What can hang from each mark:
q102: q115 q580
q298: q473
q122: q473 q804
q580: q804
q577: q115
q333: q473
q66: q298 q333 q931
q931: q66 q804
q804: q115 q122 q580
q115: q473 q923
q473: q115 q122 q298 q333

(in the rows, 128 means zero)
Known rows, with every way that one mark hangs from another:
(q66 (q333 (q473 q122)) q931): [128 145 150  99 117 122 111  68 118 143 134 118 128 112 111 121 114 144
 102 153 149 170 148 152  74 103 131 132 187]
(q102 (q115 (q473 q298 q333) q923) (q580 (q804 q122))): [138 184 143  94 120 127 110  40 171 151 138 137 106 128 104 116 202 124
  87 114 142 131 150 145 112  97 136 143 154]
(q931 (q66 q298 q333)): [142 158 127 101 130 180 111 126 110 140 152 126 136  99 106 129 116 136
 102 137 125  99 163 149  85 117 140 128 200]
(q577 (q115 (q473 q122 q298 q333) q923)): [112 133 141  83 121 120  97  38 142 158 142 128 109  99 107 112 159 146
 113 154 164 161 159 153 153 114 146 136 145]
(q66 (q298 q473) q931): [139 126 148 112 110 136 111 119 123 134 143 126 139 115 108 122 141 133
 104 144 134 140 139 150  99 121 123 131 216]
(q580 (q804 (q115 q923) (q122 (q473 q298 q333)))): [132 159 140  69 119 167  99   8 145 150 141 130 120 113 123 143 109 131
  82 146 151 142 187 147 136 102 149 166 193]
(q102 (q115 (q473 (q122 (q804 q580)) q298 q333) q923)): [126 174 138  85 121 138  99  36 167 161 147 126 103 107 101 121 198 132
 100 140 173 142 144 148 132 113 141 161 160]
(q473 q115 q333): [120 148 121 108 151 110 104  81 130 147 126 119 132 120 122 126 128 133
 126 147 158 143 121 141 128 121 131 141 153]
(q298 (q473 (q115 q923) (q122 (q804 q580)) q333)): [140 161 123  89 127 121  99  26 146 163 139 115 122 114 127 119 134 129
  92 146 195 160 139 136 129 126 148 166 197]
(q122 q804): [133 135 125 109 126 170  96 120 132 131 130 124 122 110 123 136 128 108
 128 143 129 124 134 141 141 115 138 152 120]
(q804 (q115 q923) (q122 q473) q580): [132 151 127 142 139 179 108  78 137 134 138 122 105 125 103 128 115 116
  64 116 116 141 193 129 123 106 131 173 252]
(q804 q115 q580): [122 137 127 147 149 143 119 110 137 132 126 124 119 123 103 132 117 107
  93 115 129 129 157 124 124 115 150 153 211]
(q577 (q115 (q473 (q122 (q804 q580)) q298 q333) q923)): [126 136 143  83 111 145  97  49 153 165 142 127 103  92 111 116 146 132
 102 147 174 150 167 146 146 119 164 160 164]
(q66 q298 (q333 (q473 q115 q122)) q931): [134 147 146  96 120 112 109  53 123 147 137 120 134 108 105 112 105 155
 102 159 166 188 137 149  40 105 114 133 226]
(q66 (q298 (q473 q115 q122)) q333 q931): [138 147 155  87 122 100 109  56 122 149 140 122 147 113 110 111 114 154
  88 158 169 184 136 157  47 130 118 132 249]
(q804 q115 (q122 q473)): [125 147 134 119 134 180 104  71 128 125 133 122 120 128 110 136 103 115
  93 134 121 156 184 139 127 111 127 164 193]
(q115 q473 q923): [122 135 122 131 133 155  97 109 136 137 147 122 100 114  96 117 141 123
 121 124 100 128 150 145 152 106 123 139 150]
(q66 q333 q931): [129 138 147 120 140 125 110 117 117 140 132 122 136 113 111 125 121 136
  98 144 115 133 129 154  80 119 136 130 203]
(q298 (q473 q115)): [131 135 133 121 135 124 101  73 132 135 133 118 135 127 114 117 116 122
 128 135 155 152 137 138 139 125 123 141 164]
(q577 (q115 (q473 q122) q923)): [113 118 129 124 127 138 101  78 138 137 132 124 103 109  98 110 128 123
 120 131 122 165 157 142 138 114 145 138 152]
(q122 q473): [125 141 133 120 126 172  97 118 122 128 132 119 122 118 116 138 119 122
 133 146 117 133 160 144 140 118 114 149 125]
(q931 q804): [133 131 130 116 131 180 108  98 135 137 124 123 128 112 124 133 137 106
 130 138 120  94 133 140 136 110 155 137 124]
(q473 (q115 q923) (q122 (q804 q580)) q298 q333): [134 159 128  80 134 124  96  32 156 173 133 125 114  98 124 127 154 138
  94 156 201 151 123 140 128 119 146 161 173]
(q66 q333): [131 148 138 111 141 138 106 108 113 136 137 123 130 112 118 126 121 130
 107 143 124 125 151 147 108 115 123 135 170]
(q66 q931): [123 125 137 132 134 129 112 128 130 136 124 125 128 118 106 132 130 122
 113 140 115 134 118 147 110 116 139 132 175]
(q122 q473 q804): [133 141 126 104 116 197  88 118 127 129 133 118 121 111 121 143 111 111
 135 154 123 133 162 145 142 120 127 165 108]
(q580 q804): [129 130 132 114 127 149 107  99 136 129 119 129 126 113 122 141  93 105
 128 131 120 122 140 138 125 111 144 137 114]

Rows:
[128 151 141  76 123 149 103   9 152 153 147 130 107 109 108 127 111 129
  80 130 142 140 186 149 134  97 156 153 198] -> (q580 (q804 (q115 (q473 q298 q333) q923) q122))
[126 159 133  60 111 152  87  44 150 163 151 124 103  94 112 128 166 143
 114 161 167 147 151 159 156 112 141 152 118] -> (q115 (q473 (q122 q804) q298 q333) q923)
[126 159 141 100 137 144 110  36 151 158 154 127  99 113  99 115 149 137
  59 122 148 132 190 141 141 103 143 159 247] -> (q804 (q115 (q473 q298 q333) q923) q122 q580)
[125 155 132  84 132  95 105  17 133 152 131 116 137 123 127 121 131 140
 116 153 192 178 133 146 128 130 132 141 160] -> (q298 (q473 q115 q122 q333))
[131 146 126 113 120 172  98  92 149 147 140 122  91 103 102 124 134 114
 102 129 128 142 161 140 134 113 142 160 153] -> (q115 (q473 (q122 (q804 q580))) q923)
[138 160 131  78 122 120 103  30 140 159 131 116 132 116 132 125 119 125
 102 151 202 164 145 138 125 133 146 164 168] -> (q298 (q473 q115 (q122 (q804 q580)) q333))
[114 140 148  87 118 143  96  72 144 145 138 127 108 105 100 126 149 135
 124 150 150 152 157 154 143 116 121 133 108] -> (q115 (q473 q122 q298))
[118 145 145 105 129 149 126  33 148 165 124 117 117 116 105 132 116 122
  84 129 139 135 161 146  90 120 193 150 215] -> (q66 (q931 (q804 (q115 (q473 q122 q333)) q580)))
[129 152 132  98 127 161  99  68 151 160 155 123 101 104 102 128 148 126
  88 132 152 125 172 141 151 110 164 170 207] -> (q122 (q804 (q115 (q473 q298 q333) q923) q580))
[118 113 128 139 132 148  99 108 133 131 139 125 105 112  96 108 129 118
 125 122 102 140 159 140 152 111 140 140 166] -> (q577 (q115 q473 q923))
[129 189 132  88 117 127  98  56 173 159 141 128 102 119 103 121 238 133
 109 139 172 154 124 151 125 110 140 152 120] -> (q102 (q115 (q473 (q122 q804) q298 q333) q923) q580)
[148 165 138  95 112 207 119  50 124 156 139 114 126 102 115 130 100 121
  96 130 155  95 187 136  90 100 176 140 177] -> (q931 (q66 (q333 (q473 q122))) (q804 q580))
[132 164 130 142 132 123 118 111 160 125 109 134 126 138 109 132 166  97
 122 110 124 127 118 131  94 110 145 136 116] -> (q102 q115 (q580 q804))
[135 146 126 109 118 149 101  59 144 143 125 117 114 114 119 124  99 114
 121 142 181 170 147 125 114 106 134 164 148] -> (q333 (q473 q115 (q122 (q804 q580))))
[125 141 136 103 131 113 102  43 135 140 127 119 133 124 115 119 121 129
 121 145 174 178 135 140 129 128 122 140 155] -> (q298 (q473 q115 q122))
[140 153 142 121 132 165  95  61 150 151 140 125 109 114 104 118 131 133
  84 138 151 145 162 137 132 111 101 164 216] -> (q804 (q122 (q473 (q115 q923) q298)) q580)
[137 158 124  80 128 104 101  27 135 156 149 121 130 111 119 113 155 152
 102 153 187 170 136 146 111 120 120 140 207] -> (q66 (q298 (q473 (q115 q923) q122 q333)))
[131 159 140  71 115 153  95  51 154 168 149 125  98  92 112 125 162 138
  96 152 170 134 161 151 145 114 145 158 150] -> (q115 (q473 (q122 (q804 q580)) q298 q333) q923)
[120 154 119  79 134 140 105  46 136 147 127 122 126 112 128 144 121 122
 106 154 171 163 146 142 123 118 169 162 154] -> (q473 (q122 (q804 q115)) q333)
[125 156 119  74 118 152  92  58 141 155 147 119 102 102 116 128 146 131
 114 150 145 152 154 154 141 113 147 155 125] -> (q115 (q473 (q122 q804) q333) q923)
[136 154 143  87 125 218 107  53 132 155 153 119 127 103  90 132 111 125
 105 127 128  87 186 152 117 113 188 140 189] -> (q931 (q66 q333) (q804 (q115 (q473 q298))))
[130 136 127 105 125 167 115  67 140 156 149 122 118 108  97 126 147 133
  91 132 112 115 151 153  96 104 178 144 245] -> (q66 q298 (q931 (q804 (q115 (q473 q333) q923))))
[128 188 117 102 127 127 103  70 163 150 137 123 102 127 101 120 217 123
 110 126 147 155 127 146 112 111 146 155 127] -> (q102 (q115 (q473 (q122 q804) q333) q923) q580)
[136 166 122 149 138 124 114 103 163 129 118 135 116 136 105 128 181 101
 112 106 114 122 115 128 101 102 146 141 142] -> (q102 (q115 q923) (q580 q804))
[122 156 143  50 107 152  91  47 144 160 144 123 112  97 118 132 151 137
 125 168 176 151 156 160 149 120 140 149  94] -> (q115 (q473 (q122 q804) q298 q333))
[132 162 150  66 118 163  97  57 126 149 143 125 125 109 129 134 146 143
 101 167 160 137 178 156 146 113 113 152 150] -> (q804 (q122 (q473 q298 q333)))
[109 118 154  97 114 136  99  63 143 141 130 130 113 104 101 115 131 129
 130 149 152 167 161 149 144 121 138 134 118] -> (q577 (q115 (q473 q122 q298)))
